What can hang from each mark
galofaz: gafopi
delem: bosig gilez gubu
darub: kovu pakezo
zimi: pakezo
lami: delem gubu pakezo
gilez: delem gubu kovu pakezo
bosig: galofaz gubu kovu
gafopi: galofaz
gubu: delem
kovu: darub gilez lami
pakezo: darub lozin

Each row was made from one small tree. The marks that hang from a mark follow it in brackets, in alphabetical order. Every link used is in the known rows. Write each row's tree.
In the rows, zero is written as 128.
Known rows
gafopi(galofaz): [164 126 160 109  81 114 167 141 183  67  93 105 164  92 140 148 159 189
 102 162 140 127 161 157 167 151 147 151 159 127 101]
darub(kovu(lami(delem)) pakezo): [214 123 144 107 104 123 107 144 109  95  97  92 139 145 158 162 156 154
  98 134 142 145 155 139 189 130 179 164 176 132 108]
darub(kovu(lami(delem)) pakezo(lozin)): [227 124 145 111 109 106 125 141  87  94  99  80 142 142 170 168 146 144
  94 140 140 137 150 147 166 123 189 163 169 134 109]
galofaz(gafopi): [149 120 146 114  96  96 154 149 193 101  84 101 166  89 157 132 160 182
 125 143 146  95 154 143 180 156 151 165 160 119 127]
pakezo(darub(kovu(gilez(delem) lami(gubu))) lozin): [169 115 129 125 106  96  92 124  73 118 100 114 141  95 171 141 131 169
 106 135 127 166 128 160 139 118 167 149 178 145 118]
kovu(lami): [181 121 141 113 106 116 154 131 176 115  99 100 151 114 153 144 161 165
 109 149 145 125 137 153 159 144 153 151 164 120 120]
gilez(delem gubu kovu(lami)): [178 117 166 124  84 120  45 116 145  94  88 130 121 135 156 113 140 153
 115 155 139 135 155 141 157 167 137 153 165 167 150]
gubu(delem(gilez(pakezo))): [151 120  78 116  85  99 132 118 149  86 101 111 128  97 155 147 158 166
  81 162 148 135 154 152 168 162 155 157 153 115 105]
zimi(pakezo(darub(kovu(gilez(delem))) lozin)): [158 114 110 125  87  99 140 122  83  91  94 114 117 110 181 136 132 172
  84 143 146 166 111 173 157 124 155 166 170 159 119]
bosig(galofaz gubu(delem) kovu(gilez lami)): [177 112 198 140 114 125 146 166 181 108 103  82 131  40 147 134 165 164
  88 151 152 169  99 140 138 161 148 164 161  40  92]
gubu(delem(gilez)): [156 121  87 110  89 101 136 116 167  80  94  97 157  75 152 152 164 173
  90 166 145 139 142 153 166 154 163 162 162  93 102]
zimi(pakezo(darub lozin)): [177 119 114 106 119  94 199 128 117 101  91 106 154 111 166 138 142 160
  86 159 149 130 131 172 146 121 155 163 148 174 133]
zimi(pakezo(darub(kovu) lozin)): [158 120 116 109 107  91 188 124  82  89  94 115 156 134 162 143 140 166
  93 149 145 153 130 172 154 115 162 167 160 152 132]
bosig(gubu kovu): [151 112 191 130  98 125 149 155 139 121  87 110 161  79 134 110 159 173
 114 156 145 139 135 136 163 165 141 174 166  98 113]
gubu(delem(gilez(kovu(darub(pakezo))))): [189 117  96 119  93 112  72 120 122  44  77 117  95 112 165 159 150 149
  88 160 144 140 165 153 172 137 163 171 158 123 127]
zimi(pakezo): [164 116 108 110  95 121 172 142 163 109  99 111 158 112 154 133 159 171
  91 154 153 125 139 157 174 149 144 169 163 157 115]
gilez(gubu(delem) kovu(darub)): [187 116 129 117  90  92  57 117 164  91  69 126 123 118 157 131 153 135
 110 165 144 155 160 140 162 157 142 161 158 133 142]
bosig(galofaz(gafopi) gubu kovu(darub)): [153 112 198 143  98 114 142 185 164  82  81 120 150  55 140 124 149 171
 135 137 151 100 118 136 158 169 133 172 148  58 127]
lami(delem gubu pakezo): [209 121  90 107 124 126  72 165 128 141  95 107 200  64 127 120 153 161
  84 142 128 121 164 129 182 147 163 164 172 187  88]
bosig(galofaz kovu): [159 124 163 129  84 119 172 154 140  88  91 108 180  71 121 118 157 182
 122 154 145 136 117 149 167 166 141 160 157  74 121]
darub(kovu(lami(gubu)) pakezo(lozin)): [186 117 141 116 105 106 112 148  66 106 106 102 167 135 156 160 149 156
 104 142 127 140 173 151 161 125 183 163 179 144 113]
kovu(darub(pakezo(lozin)) gilez lami(gubu(delem))): [232 110 105 123 123  96  83 150 135 121  95  83 107  83 186 180 153 127
  82 150 139 153 153 153 141 120 178 157 166 133  99]
delem(bosig gilez(kovu(darub))): [139 119  77 131  93 126 131  99 137  48  89 145 102 106 139 150 139 176
 110 154 139 119 132 172 159 150 149 164 151 124 121]
lami(gubu pakezo(lozin)): [187 118  95 117 120 106 107 154 108 127  99 106 195  70 134 125 149 163
  84 152 126 117 163 149 153 144 164 159 167 174 101]
kovu(gilez): [161 114 127 123  93 112 135 138 168 121  88  90 128  80 152 131 163 178
 104 153 144 141 131 155 177 150 148 162 171 114 103]
zimi(pakezo(darub)): [163 118 116 103 114 111 180 131 136 102  88 120 151 115 154 134 150 171
  91 154 151 139 137 164 169 128 145 164 156 169 132]
darub(kovu(gilez(gubu(delem) pakezo(lozin)))): [155 111 118 129  81  67  96 125 109 111  92  97 103 121 165 140 153 143
  87 159 144 182 151 149 165 161 161 158 164 114 106]
gilez(delem(gubu) pakezo(darub(kovu(lami)) lozin)): [144 121 120 116  97  89 121  96  53  83 112 160  96 155 165 148 124 153
  97 143 136 155 145 164 127 145 151 142 156 152 135]
pakezo(darub(kovu(gilez)) lozin): [155 116 133 120 106  82 152 119  86 101  82  95 129 103 161 141 144 174
 106 148 137 168 124 170 158 118 166 160 168 106 119]
kovu(darub lami): [199 117 121 118 108 113 137 130 176 110  91 113 125 118 163 156 155 149
 116 143 149 123 129 157 153 138 147 147 160 111 127]
gilez(delem gubu kovu pakezo(darub)): [155 119 152 123  79 104  43 109  87  91  74 158 101 144 151  97 126 155
 106 158 140 142 164 143 168 161 126 148 152 206 166]

Write each row's tree
[177 119  76 110 126  89 106 131  52 115  95 117 157  83 149 136 127 155
  90 154 130 117 162 156 150 130 170 158 141 185 116] | lami(delem(gilez(pakezo(darub lozin))) gubu)
[115 125 125 132  67 134 152 118 130  57 112 164 141  68 110 134 139 191
 110 159 137 139 112 156 149 198 131 156 156  94 100] | gilez(delem(bosig(galofaz kovu) gubu))
[157 120 128 111  96  57 113 107  79  96  84 120 133 144 159 140 143 141
  92 162 142 179 159 150 155 141 162 150 153 135 136] | gilez(gubu(delem) pakezo(darub(kovu) lozin))
[194 121  98 105 140 104 112 132  90  96 112 119 137 119 142 154 143 143
  79 139 130 147 150 151 143 147 176 160 165 137  93] | darub(kovu(lami(delem(gubu) pakezo(lozin))))
[237 118 126 118 119 101  72 139 116  98  91 110 128 117 182 164 142 124
  90 151 133 138 177 147 135 118 175 160 161 163 132] | gilez(kovu(darub(pakezo(lozin)) lami(gubu(delem))))
[152 124 125 116  89 106 110  99 176  81  86 126 138 112 138 134 153 162
  94 171 139 154 156 144 163 169 150 162 157 141 119] | gilez(gubu(delem(bosig)) kovu)
[144 117 140 117  96  69 117 114  49  97  82 129 129 156 147 127 136 150
 109 157 139 158 157 157 161 143 154 151 152 148 146] | gilez(gubu pakezo(darub(kovu) lozin))
[165 111 124 120 131 108 120 139 115 145  98 119 110 100 153 132 146 162
  98 139 136 151 151 156 158 128 149 145 159 166 120] | kovu(gilez(pakezo(darub)) lami(gubu))
[148 133 122 120  86 100 187 138 228  62 103 106 176  55 145 161 159 191
  99 150 148 103 126 149 163 166 156 157 149  77  99] | gubu(delem(bosig(galofaz(gafopi))))
[184 114  67 125 101 119  37 138  85 103  90 147 123 103 147 127 131 149
 108 141 133 112 172 144 171 146 150 168 151 182 123] | lami(delem(gilez(kovu(darub) pakezo)) gubu)
[184 107 184 135  99 131 109 164 106  98  75 119 115 102 145 135 155 150
 109 152 150 138 145 137 173 152 145 175 163 111 120] | bosig(gubu kovu(darub(pakezo)))
[234 117 128 110 132 109  76 129  92  78  90 127  76 142 171 168 132 116
  96 151 138 124 168 153 136 133 167 165 149 165 131] | gilez(kovu(darub(pakezo(lozin)) lami(delem(gubu))))
[210 115 106 123 135 132  59 150 129 113  92 139 139 107 140 126 144 147
  99 131 128 127 162 146 152 132 149 155 166 177 129] | gilez(kovu(darub lami(gubu pakezo)))
[144 110 143 121 107  72 110 118  73 100  74 102 120 115 150 132 142 161
 112 158 136 179 136 163 164 134 161 159 166 118 129] | pakezo(darub(kovu(gilez(gubu))) lozin)
[213 124 113 110 125 126 106 144 129 110 101 101 158 117 142 142 155 157
  86 126 138 145 141 140 176 136 171 157 174 136  97] | darub(kovu(lami(delem pakezo)))
[132 129  86 130 103 102 198 109  82  40 108 131 122  89 131 155 126 180
  82 163 142 110 114 186 134 146 154 145 127 114 114] | delem(bosig(galofaz) gilez(pakezo(darub lozin)))
[135 110 119 122  63 121  55 127  75  75  99 135  83 118 151 151 149 176
  95 149 135 168 155 149 189 167 153 169 189 129  96] | darub(kovu(gilez(delem(gubu))) pakezo)
[162 108 112 117 137  99 157 140  81 122 105 108 138 112 167 147 139 163
  91 135 135 170 133 173 145 107 170 166 169 162 114] | zimi(pakezo(darub(kovu(gilez lami(gubu))) lozin))
[173 112 130 129 105 115 141 139 160 128 103 100  84 114 163 138 157 160
  95 142 149 137 135 157 165 149 145 148 159 127 110] | kovu(gilez(pakezo) lami)
[148 125  99 105 112 122 153 104 135  88 118 141 129 129 131 171 149 168
 102 141 134 152 136 154 159 158 166 160 167 117  85] | darub(kovu(lami(delem(bosig gubu))))
[130 115 131 136  96 125 193 126 163 104  90 108 118  70 130 130 157 190
 111 152 142 160 112 160 173 161 149 165 162  94  93] | delem(bosig(kovu(gilez)))
[ 92 117  63 112  98 119 162  93 134  57 111 150 118  91 116 161 150 189
  97 168 134 126 143 172 158 179 152 165 154 110  88] | delem(bosig gilez gubu)
[153 117 203 137  90 131 150 169 133  97  95 110 176  60 121 112 156 179
 111 156 146 131 115 139 156 172 135 169 159  71 110] | bosig(galofaz gubu kovu)
[109 119  91 134  78 117 125 120 114  48 107 141 117 102 107 141 142 177
  95 169 143 115 134 165 170 192 139 150 139 112 104] | delem(bosig(galofaz) gilez(gubu pakezo))
[183 123 109 107 133  90 149 109  75  74  95  96 144 115 161 161 134 159
 102 143 137 146 127 166 143 112 187 158 153 111 120] | pakezo(darub(kovu(lami(delem(gilez)))) lozin)
[134 121 181 141  90 142 187 150 147  83 104 124 164  60 109 126 152 189
 103 157 144 129 105 148 153 178 137 167 154  74  95] | delem(bosig(galofaz gubu kovu))
[166 110 175 135 122  86 157 140 107 126  83  97  97  67 168 122 145 149
  76 160 149 177 125 147 131 142 151 163 145 111 112] | bosig(gubu(delem) kovu(gilez(pakezo(darub lozin))))
[185 112 155 144 109 122 151 158 160  95  89 104 102  70 144 141 153 160
 125 138 151 151  91 160 149 149 140 152 154  47 119] | bosig(galofaz kovu(darub gilez lami))
[210 119  75 105 171 106 101 138  76 105  97 101 166  66 141 144 131 151
  74 144 125 124 150 157 136 117 185 155 149 179 105] | kovu(lami(delem(gilez) gubu pakezo(darub lozin)))
[130 126 106 123  91 104 127  76  74  66 103 181  79 131 151 133 112 165
  85 160 133 131 151 169 125 160 137 150 141 199 136] | gilez(delem(bosig gubu) kovu pakezo(darub lozin))
[153 114 118 134  81  89 141 132  93 112  99 100 108 123 163 136 147 166
  97 143 142 150 138 162 165 144 158 160 168 114 106] | darub(kovu(gilez(pakezo(lozin))))
[214 118 121 124 130 131  93 138 151  89  86 128 107 123 151 131 146 145
  95 135 141 126 145 153 152 135 146 152 159 152 134] | gilez(kovu(darub lami(pakezo)))
[166 118 121 114  82  88  93 125 159 116  89 115 133 121 150 130 161 144
  91 168 149 150 167 136 173 175 144 152 156 141 120] | gilez(gubu(delem) pakezo)
[184 115 135 124 132  88 167 124 117 119  94  96  82 113 175 143 139 150
  88 148 146 143 129 171 135 122 155 142 145 141 128] | kovu(gilez(pakezo(darub lozin)) lami)
[130 116 173 134  97 136 185 135 150 107  96 124 151  79 124 125 154 183
 104 156 143 139 121 145 158 170 143 171 160 104  98] | delem(bosig(gubu kovu))
